Each row was made from one walk, in order. Every step used is in the known rows, and no mark comes twice. Write each row's walk.
In the rows, 128 means zero.
Known rows:
nases > gesusi > bufid > gerilit: [111  95 118 123 115 116 115  69 119 176 119 120 158 113 119  81 127 147]
mizuf > rinifan > bufid > gerilit: [133 151  90 116  67  82  97 120  88 141 104 121 134 136 111  90 152 135]
gesusi > bufid: [131 112 132  98  80  81 117  81  82 158 111 109 145 127 128  62 123 155]
nases > gesusi > bufid: [143 101 138 128 121 108 121  67 105 186 128 123 152 106 123  73 120 152]
gerilit > mizuf > nases > gesusi > bufid > rinifan: [140 128 135 108 111  78 114  99  62 120 131 138 168 113 110  98 130 166]
nases > gesusi > bufid > rinifan > mizuf: [139 108 124 128 117 100 114  69  63 180 142 133 158  99 120  82 134 136]
rinifan > bufid > gerilit: [113 108 104 109  66  90 109 109  95 157  95 115 156 149 118  71 131 137]
nases > gesusi > bufid > gerilit > mizuf: [110  83 122 115 118 110 124  69 113 151 129 120 167 110 120  86 124 154]
gerilit > mizuf > rinifan > bufid > gesusi > nases: [154 131 106  95  93  68 127 117  61 111 135 137 165 124 114 101 134 158]
mizuf > rinifan > bufid: [166 159 109 121  74  75 104 118  73 152 111 123 129 129 115  81 145 138]
gerilit > mizuf > rinifan > bufid: [156 128 124 104  81  71 123 112  66 107 127 120 152 126 114  90 135 160]
mizuf > gerilit > rinifan > bufid: [131 106  85 108  70  93  88  86  56 139  90 116 130 135 117  78 139 151]
mizuf > bufid: [133 124 131 109  83  86 116 112  90 164 112 101 149 129 117  54 133 151]
rinifan > mizuf > gerilit: [114 125 108 111  70 110  96  67  26 160 125 103 168 133 114  77 150 171]
gerilit > mizuf > rinifan: [144 133 138 103  75  91 121 101  74 105 125 114 158 126 109 104 137 179]
rinifan > mizuf > bufid > gesusi: [128 117 127 108  99  86 118 103  38 170 152 101 167 120 111  58 153 144]
nases > gesusi > bufid > gerilit > mizuf > rinifan: [118 103 111 118 120 103 117  78 111 143 134 125 156 104 114  94 136 149]
gerilit > rinifan > mizuf > bufid > gesusi > nases: [146 109 117  94  90  83 111 107  34 118 142 106 148 115 115  76 140 145]

Which walk is each row?
[148 107 146 107  67 102 106  87  37 119 125  92 140 124 114  83 135 160]  gerilit > rinifan > mizuf
[114 119 106  99  77  73 109 122  79 119 103 120 163 146 113  78 130 147]  rinifan > bufid > gerilit > mizuf > nases
[130 138 119 116 111  93  88  99  91 142 112 124 137 115 110  87 135 152]  mizuf > nases > gesusi > bufid > gerilit > rinifan
[138 161 143 111  76  93  97 100  24 146 131 105 163 133 111  75 144 171]  rinifan > mizuf > nases
[121 110 106 111  99  83 111 113  91 131 113 127 165 134 113  80 130 143]  rinifan > bufid > gerilit > mizuf > nases > gesusi
[120 141 122 116 106  95  96  88  46 151 142 113 163 115 113  76 145 153]  rinifan > mizuf > nases > gesusi > bufid > gerilit
[162 102 130 108  73  82 109 107  67 128 100 109 125 131 121  71 123 139]  gerilit > rinifan > bufid
[157 123 135 112 104  86  96  90  33 119 138 107 131 106 116  78 137 149]  gerilit > rinifan > mizuf > nases > gesusi > bufid
[ 98 109 101  87  78  79 113  93  91 105 119 110 153 127 117  89 138 153]  gesusi > bufid > gerilit > mizuf > rinifan
[119 112  99 107  64 113  88  75  65 140  89 110 137 136 110  93 142 170]  mizuf > gerilit > rinifan
[127 109 131  96  83  73 126 115  63 116 125 119 170 123 110  82 133 156]  gerilit > mizuf > bufid > rinifan
[160 102 112  99  87  79 114 112  63 136 112 127 140 130 118  84 125 137]  gerilit > rinifan > bufid > gesusi > nases
[ 92 115 109 102  75  96 107 117 108 151 103  98 156 137 111  64 143 145]  mizuf > bufid > gerilit
[143 123 146 106 116  84 118  93  73 121 133 126 165 115 115  87 122 176]  gerilit > mizuf > nases > gesusi > bufid
[149 118 103 103  90  76 123 113  71 178 116 143 168 139 122  75 124 141]  rinifan > bufid > gesusi > nases
[148 152 135 123 118  91  99  94  85 170 119 130 148 114 115  76 130 161]  mizuf > nases > gesusi > bufid
[123 146 121 119 112  96  92  98  97 163 114 128 152 120 111  84 136 157]  mizuf > nases > gesusi > bufid > gerilit
[ 92 119 123 107  88 113 106 101 102 119 111 116 179 136 101 109 136 177]  bufid > gerilit > mizuf > nases > gesusi
[111 135  97 113  59 100  90  82  14 162 118 126 168 130 105  99 158 151]  bufid > rinifan > mizuf > gerilit
